Each row comes from the steps of one walk. Every step used is in the known rows, and no mark comes twice. Write the walk behind each row, first mark first.
Known rows
m-d-g: -4, 13, 3, 1, 2, 7, 3, 8, 4, 3, 0, 8, 8, 4, 2, -6, 20, -3, -5, 11, -3, 0, -3, 9, 8, 7, -6, 3, 5, -9, 13, 5, -1, -9, 8, 6
b-h-n: -8, -77, 0, 20, -8, 9, 0, 5, -7, 0, 4, 3, -1, 1, 26, -6, -12, 3, 3, 1, -9, 1, -7, 4, 6, 2, 15, -14, 14, 6, 9, 7, 17, 6, -14, 22
u-f-d-g-h-q: -1, -46, -15, 6, 13, -13, -15, -5, -4, -11, 0, 8, -3, 4, 9, -8, 15, 0, 2, 0, -26, 7, -4, 29, -4, 4, -17, -15, 7, -3, 32, 8, -2, -6, -2, 2
h-y-u-f-d-m: 0, 28, -19, -5, 2, -14, 3, -6, -2, -14, 7, -6, 3, -4, -10, -2, -7, 5, -3, -3, -25, 8, 10, 8, 4, 1, -32, -24, -6, 2, 20, -19, 10, 3, 5, -9
n-u-y-h: 5, -16, -7, 18, 9, 2, 1, 1, -16, -2, 1, -12, -12, 1, -7, -6, -8, 4, 9, -7, -1, 4, 15, -17, -2, -8, 16, -6, 4, 6, 10, -21, 12, -7, 4, 1
f-d-n-u-y: -8, -10, 13, 13, 7, -7, -13, -1, -4, -17, 3, -1, -4, 0, 3, -5, 7, 2, -16, 1, -14, 8, 3, -7, 8, 6, -19, -17, 2, 5, 3, -8, 23, -14, -2, -4
d-f-u-y-h-n: -5, -6, -14, 12, -4, -6, -16, 6, -7, -7, 11, -4, -4, -2, -14, 1, -18, 10, -8, 2, -30, 8, -2, 6, 6, -3, -17, -11, 0, -3, 2, -6, 2, -3, 11, -4
n-d-g-h-b: -5, -9, 5, 8, -2, 1, -8, -5, -11, -5, -6, 1, -5, -3, 22, -12, 22, 22, -15, -9, -16, 7, 4, 15, 16, 12, 15, -7, 0, 5, 25, -5, -4, -9, -6, 11
m-d-f-u: -14, 0, -4, 4, -3, -6, -6, 15, 5, -2, 1, 11, 13, 2, -10, 3, 15, 3, -7, 8, -12, 5, -3, 2, -4, 8, -22, 6, 0, -14, 8, 7, -6, -3, 24, -16
d-n-h-b: 5, -30, 5, 19, -7, 4, -12, 0, -3, -8, 5, 1, -10, 2, 22, -10, -4, 17, -4, -8, -20, 7, -3, 4, 15, 4, -3, -11, -8, 12, -7, -27, 24, -7, 2, 8
g-h: 0, -22, -4, 6, 8, -1, 2, 0, -7, 3, -3, 4, 6, 0, 12, -4, 13, 0, -3, -1, -2, -4, -9, 0, -10, 4, 14, 2, 4, 1, -5, 14, 1, -3, -16, 11
g-h-n-u-f: -2, -87, -8, 15, 14, 3, -12, -7, -14, -2, 0, 7, 3, 6, 21, -3, 4, -1, -15, -7, -25, 4, -2, 4, -2, -1, 9, -9, 9, 6, 20, 7, 29, 0, -23, 8
f-d-g-h: -7, 5, 1, 1, 7, -7, -7, -2, -3, -6, -1, 6, 5, 0, 12, -11, 27, 0, -6, 5, -9, 1, -10, 13, 0, 14, -3, -10, 12, -1, 5, 19, -2, -13, -11, 20
f-u-y-h: -2, 30, -7, 12, 5, -16, -1, 7, -26, -6, 2, -10, -7, -4, -23, -2, -5, -2, -12, 1, 11, 5, -1, -10, -2, -4, -12, -7, 6, 1, -10, -13, -10, 1, -2, -9
m-d-f-u-y-h: -8, 0, -10, 12, 0, -5, -1, 18, -5, -1, 4, 2, 4, -1, -18, 2, 9, 2, -1, 9, -9, 4, -1, -4, -5, 3, -17, 0, -1, -12, 4, 1, -11, -7, 16, -14
d-f-u: -9, 1, -11, 2, -8, -10, -18, 3, 5, -6, 4, 4, 7, 2, -10, 2, -4, 13, -2, 1, -25, 8, -1, 10, -1, 4, -21, 1, 4, -7, 6, 1, -5, 0, 32, -6
f-d-n-h: -9, -21, 10, 13, 2, -6, -10, 1, 2, -16, 1, 2, -8, -1, 12, -6, 9, 2, -2, -1, -13, 7, -5, -2, -1, 14, -14, -15, 5, 6, -7, 0, 12, -14, -8, 1
f-d-g-h-y: -8, 28, -2, 1, 7, -8, -3, -2, -5, -8, 4, 3, 5, -1, 12, -8, 17, 4, -13, 3, -16, 1, -12, 13, 0, 16, -3, -16, 2, 2, 5, 14, -2, -13, -22, 17
y-u-f-d-g-h: 0, -39, -14, -2, 12, -18, -15, -7, -4, -10, -6, -1, 1, -2, 0, -11, 20, -3, 19, 0, -15, 5, 11, 14, 0, -4, -21, -13, 23, -2, 27, 0, 6, -2, 12, 9
y-u-f-d: -2, -41, -11, -4, 9, -21, -13, -4, -4, -12, -6, -4, -2, -4, -9, -4, 11, -6, 21, -2, -7, 6, 17, 5, -3, -7, -29, -14, 17, -2, 23, -6, 3, 4, 14, -7
n-h: 3, -50, 1, 12, 2, 2, 4, 3, -4, -2, -3, -6, -11, 3, 10, -5, -3, 6, 11, -10, -4, 3, 2, -3, -13, 7, 20, 1, 5, 4, 3, -6, -4, -3, 0, 2
m-d-n-h-y-u: -5, -2, 4, 12, 0, 0, 1, 8, 3, -7, 3, 0, -1, 1, 8, -4, 0, 0, -4, 1, -13, 3, 0, -7, 5, 10, -14, -7, -6, 1, 0, -19, 19, -9, -1, -5
h-q: 4, 22, -7, 3, -5, -14, -6, -6, 1, -1, 5, 0, -10, 1, 9, -7, -18, 1, -4, -5, -12, -1, -10, 12, 5, 3, -14, -2, -18, 1, 6, -6, 0, 6, -1, 5
h-y-u-f: 3, 10, -17, -4, 3, -12, 0, -5, -6, -8, 5, -9, -2, -3, -6, 4, -17, 3, 3, -6, -19, 4, 10, 6, -1, -7, -17, -16, -12, 3, 19, -25, 8, 7, -3, -9
g-h-y-u: 1, 17, -13, 0, 6, -10, 6, -4, -12, -1, 1, -5, 6, -5, 9, -2, -2, 3, -6, -5, -11, -4, -5, -3, -7, 4, 4, -7, -8, 5, -3, -4, 8, 1, -23, 12
u-y: 8, -9, 4, 9, 8, 3, 10, 6, -16, -4, 2, -10, -7, -1, -12, 3, -8, 3, -17, 3, -4, 0, 4, -6, 0, -5, 5, -4, -9, -1, 2, -11, -1, -4, -6, -10
f-u-y-h-n-d-g: -8, 24, -5, 15, 2, -11, -9, 3, -27, -11, 5, -12, -12, -4, -14, -6, -7, 4, -28, -1, -6, 10, 1, 1, 14, 1, -11, -16, 8, 3, 8, -13, -3, -3, -11, -6
u-y-h: 10, 3, -8, 15, 6, 3, 9, 8, -17, 0, 4, -15, -16, -6, -16, -1, -11, -1, 9, 3, 6, -2, 5, -9, -1, -10, 11, -9, -3, 2, -8, -13, -4, -8, -13, 0
m-d-f-u-y-h-b: -5, -1, -8, 13, -5, -7, -3, 19, -14, 1, 3, 4, 4, -1, -11, 0, 15, 9, -4, 6, -12, 6, -1, -2, 5, 1, -17, -3, -11, -7, 5, -9, -8, -4, 17, -12
u-f-d: -5, -62, -6, 4, 12, -10, -9, 1, -6, -13, -3, 5, -2, 1, -5, 3, 16, -5, 5, 1, -11, 8, 7, 12, -11, -1, -16, -13, 8, -3, 25, 6, -6, -3, 0, -20

Which walk is each row?
-5, -92, 2, 28, -2, 10, 1, 5, -16, -3, 3, -3, -4, 4, 24, -8, -15, 7, -5, -3, -14, 4, 2, -6, 5, -2, 23, -16, 13, 8, 21, -4, 26, 4, -8, 19	b-h-n-u-y
-5, -81, -4, 15, 11, -5, -15, 1, 0, -19, 0, 4, -8, 2, 4, -1, 10, 1, 6, -2, -22, 11, 5, 12, -7, 3, -18, -18, 11, 1, 19, -4, 8, -10, 3, -16	u-f-d-n-h
-3, 21, 1, 8, 6, -16, 0, 7, -24, -9, 0, -8, 0, 0, -21, 2, -3, 1, -34, 0, 5, 6, -1, -8, -1, 0, -16, -3, 0, -2, -2, -9, -9, 3, 4, -18	f-u-y
-2, -78, -6, 11, 7, 4, -17, -9, -9, -6, 5, 4, -2, 7, 11, 1, -12, -1, -15, -7, -29, 12, 8, 6, 10, -8, -5, -14, 6, 6, 33, -9, 32, 4, -8, -5	h-n-u-f
-6, -68, -6, 9, 13, -8, -14, -4, -6, -12, -5, 3, -1, 6, 2, -1, 13, 1, 5, -9, -14, 12, 16, 0, -9, -2, -7, -10, 13, 1, 36, -6, 11, -3, 14, -13	n-u-f-d
-13, -70, -1, 20, -12, 12, 4, 4, -2, -8, 1, 2, -4, -1, 26, -12, -5, 14, -8, -2, -17, 9, 2, 5, 14, 10, 14, -19, 18, 5, 23, 6, 18, 2, -6, 14	b-h-n-d-m
4, -43, -14, -3, 6, -14, -11, -6, -2, -7, -5, -5, -3, -2, -10, -3, 1, -3, 23, -3, -8, 4, 18, 7, 1, -13, -22, -7, 15, -2, 24, -15, 8, 7, 21, -4	y-u-f
-7, -10, 3, 4, -6, 8, -6, -6, 1, -11, 5, 1, -5, -2, 8, -5, -6, 9, -35, -4, -27, 13, 4, 8, 27, 9, -10, -17, 1, 4, 21, -2, 19, -1, -15, -6	h-n-d-m
-10, -34, 2, 6, -8, 3, -10, 0, 10, -11, -3, -2, -7, -5, 4, 2, 2, 21, 0, -7, -26, 9, 13, 6, 4, 9, 4, -2, -2, -5, 25, -4, -9, -9, 14, -14	n-d-f
-9, 5, 4, 8, 0, -14, -10, -2, 1, -18, 5, -6, -8, -4, 11, -7, -1, 3, -2, -4, -20, 6, -2, -4, 3, 13, -22, -21, -2, 8, -5, -13, 15, -10, -11, 2	f-d-n-h-y-u
-7, -11, -7, 11, -4, 3, -9, -2, -8, -1, 5, -6, -18, -8, 5, -5, -11, -2, 8, -5, -7, 4, 2, -3, 14, -1, 8, -17, 6, 9, 3, -5, 5, -4, -33, 6	y-h-n-d
2, -30, -5, 19, 0, 7, -3, 5, -14, -6, 9, -14, -20, -7, -8, 1, -19, 9, -3, -1, -23, 5, 7, -1, 11, -5, 11, -17, -6, 3, 8, -13, 4, -10, -20, -5	u-y-h-n-d-f
-3, -69, -8, 17, 8, -12, -18, -2, 0, -19, 2, 4, -14, 3, 8, -4, -1, 1, 5, -4, -27, 11, 0, 19, -4, 4, -24, -18, 1, 2, 22, -8, 9, -7, 1, -14	u-f-d-n-h-q
-7, 30, -4, -2, 6, -15, -5, -5, -6, -8, 3, 0, 6, -4, 10, -11, 17, 2, -3, 1, -16, 1, -6, 10, 3, 13, -12, -17, 5, 2, 6, 7, 3, -10, -13, 22	f-d-g-h-y-u
-1, 11, -9, 5, 7, -1, 8, -1, -12, 0, 3, 0, 6, -1, 12, 2, -2, 5, -16, -4, -12, -4, -12, 0, -11, 8, 13, -5, -15, 4, -6, 2, 3, -3, -31, 7	g-h-y
-6, 16, 0, 2, -6, 4, 5, -3, 7, -14, -4, -1, -4, -3, -3, -8, 9, 16, -16, -6, -10, 12, 13, 3, 15, 12, -6, -8, 6, -2, 22, -3, 0, -6, 13, -12	n-d-m
7, 8, -16, 9, -8, -4, -3, 2, -17, 8, 4, -2, -10, -7, 6, -8, 5, 7, 25, -5, 7, 0, 0, -2, 11, -9, 6, -12, -8, 12, -11, -16, -1, 1, -10, 17	y-h-b
-2, 10, -13, -5, 4, -18, -1, -5, -8, -12, 4, -9, 0, -5, -6, 4, -8, 0, 0, -5, -19, 5, 9, 4, -4, -2, -23, -20, -10, 3, 18, -19, 4, 4, -8, -12	h-y-u-f-d
-17, -16, 0, 5, -8, -9, -15, 1, 2, -14, -4, -1, -4, -4, -3, 3, 5, 19, -13, -8, -22, 13, 10, 4, 3, 12, -9, -2, 4, -6, 22, -4, -14, -4, 17, -20	n-d-f-u
-11, -48, 4, 7, -8, 6, -17, -4, 3, -9, 6, 1, -8, -3, 14, 4, -12, 13, -23, -5, -39, 10, 5, 11, 18, 6, -1, -12, -5, 2, 24, -1, 12, -3, -16, -8	h-n-d-f
-8, -3, 5, 16, 6, -6, -12, 0, -6, -15, 6, -3, -9, -2, 1, -8, 4, 0, -2, 1, -10, 7, 3, -9, 7, 3, -16, -20, 5, 7, -3, -8, 22, -16, -7, 1	f-d-n-u-y-h
-4, -52, -15, 15, -3, -4, 8, 5, -9, -6, 1, -6, -1, -3, 14, -5, -14, 9, 21, -3, -11, 2, 5, 3, -7, -2, 7, -18, 7, 5, 21, -14, 8, 8, 4, 11	b-h-y-u-f
6, 0, -7, 17, 2, 8, 7, 3, -15, -8, 9, -13, -18, -6, -12, -5, -15, 7, -13, -1, -13, 7, 8, -3, 18, -3, 4, -21, -1, 5, 6, -14, 10, -8, -20, -3	u-y-h-n-d-m
3, -14, -3, 11, 0, 2, 11, 2, -8, -5, 4, -10, -10, 1, 10, 1, -19, 10, -2, -13, -14, 3, -2, -3, -14, 10, 20, -7, -14, 8, 3, -18, -3, -3, -15, -2	n-h-y
0, -29, -12, -5, 8, -18, -16, -7, -1, -11, -4, -3, -2, -2, -6, -10, 14, -2, 22, 0, -12, 7, 16, 16, 5, -6, -30, -15, 21, -3, 30, -8, 5, 0, 21, 4	y-u-f-d-g
-6, -10, 0, 7, 6, 8, -1, 6, -4, 5, 2, 12, 11, 5, 14, -7, 21, -5, -19, 9, -14, 0, -12, 12, 10, 10, -1, -2, 6, -5, 11, 14, 10, -10, -15, 15	m-d-g-h-n
-7, 21, 5, -3, 2, -7, -8, -2, 2, -8, 2, 3, 1, 0, 5, -10, 18, 0, -2, 5, -9, 4, -4, 12, 6, 11, -13, -12, 9, -1, 8, 11, -3, -11, -1, 12	f-d-g
4, 7, -18, 1, 9, -2, -6, -8, -3, -4, 5, -1, 5, 2, 10, -10, 1, 9, 3, -1, -27, 1, -1, 23, 4, 2, -1, -12, 6, 1, 22, -8, 10, -6, -2, 22	d-g-h-y-u-f
-20, -83, 2, 23, -13, 2, -11, 7, -7, -9, 1, 3, -3, -2, 25, -5, -9, 16, -8, -3, -23, 10, -1, 6, 7, 10, 8, -15, 16, 3, 24, 5, 8, 4, -2, 7	b-h-n-d-f-u
-6, -21, -8, 11, -8, -3, 11, 5, -7, -2, 2, -8, 0, -4, 17, -7, -16, 10, 18, -2, -6, -2, 1, -5, -4, 3, 10, -14, 4, 7, 8, -12, 8, 8, -2, 19	b-h-y-u
-4, -3, -8, 8, -3, -9, -11, 7, -5, -10, 6, -2, 3, 1, -17, 3, -9, 16, -13, 2, -27, 8, 1, 6, -1, 1, -17, -1, -3, -8, 6, -7, -5, -2, 27, -12	d-f-u-y
3, -21, -2, 18, 4, 5, 3, 4, -22, -5, 7, -15, -21, -8, -7, -1, -16, 1, -11, -2, -8, 3, 7, -7, 11, -6, 12, -18, -4, 6, 5, -14, 4, -7, -33, -5	u-y-h-n-d
-7, -55, -4, 8, 10, -7, -17, -1, 2, -18, 1, 8, -3, 1, -1, 2, 11, -3, 0, 3, -20, 10, 4, 15, 0, -1, -28, -18, 8, -1, 16, -1, 11, -8, 2, -18	u-f-d-n
0, 5, -21, 1, 10, -14, 4, -5, -8, -11, 2, 0, 9, -3, 3, -6, 10, 5, -6, -3, -22, 3, -1, 6, -6, 6, -15, -19, -1, 2, 12, 1, 11, -2, -12, 5	g-h-y-u-f-d-m
-4, 22, -2, 4, 7, 6, 8, 8, -4, 4, 2, 8, 12, 3, 10, -5, 20, 1, -15, 7, -11, -3, -11, 9, 2, 13, 3, -1, -4, -6, 9, 7, 2, -11, -11, 10	m-d-g-h-y
3, -20, -16, 7, 4, -10, 7, -1, -4, -16, 3, -10, -8, 0, 0, -7, -7, 11, 8, -12, -26, 11, 10, 4, -9, 9, -7, -20, 1, 6, 20, -20, 5, -2, 5, -5	n-h-y-u-f-d-m
-4, 18, -6, 14, 3, -13, -4, 5, -28, -6, 7, -10, -8, -3, -19, -2, -12, -4, -23, 1, 1, 6, -4, -7, 6, -5, -14, -13, 3, 3, -7, -10, 0, 3, -15, -8	f-u-y-h-n
-16, -32, 2, 8, -8, -3, -21, -3, -3, -12, 5, 1, -5, -3, 7, 3, -10, 12, -33, -6, -36, 14, 2, 10, 18, 9, -13, -12, -2, 1, 23, -2, 10, 0, -11, -12	h-n-d-f-u
8, -48, 1, 16, -5, -1, 2, 4, -18, 1, -3, -3, -11, 1, 19, -8, 5, 18, 5, -14, -6, 5, 1, 1, 0, 3, 18, -4, -11, 12, 5, -19, -1, 1, -2, 6	n-h-b
-5, -45, -13, 10, 16, -6, -10, -7, -10, -12, 0, 3, 3, 7, 11, -6, 11, 6, -3, -9, -27, 11, 9, 9, -9, 4, 0, -16, 8, 3, 38, -6, 15, -8, 1, 0	n-u-f-d-g-h-y
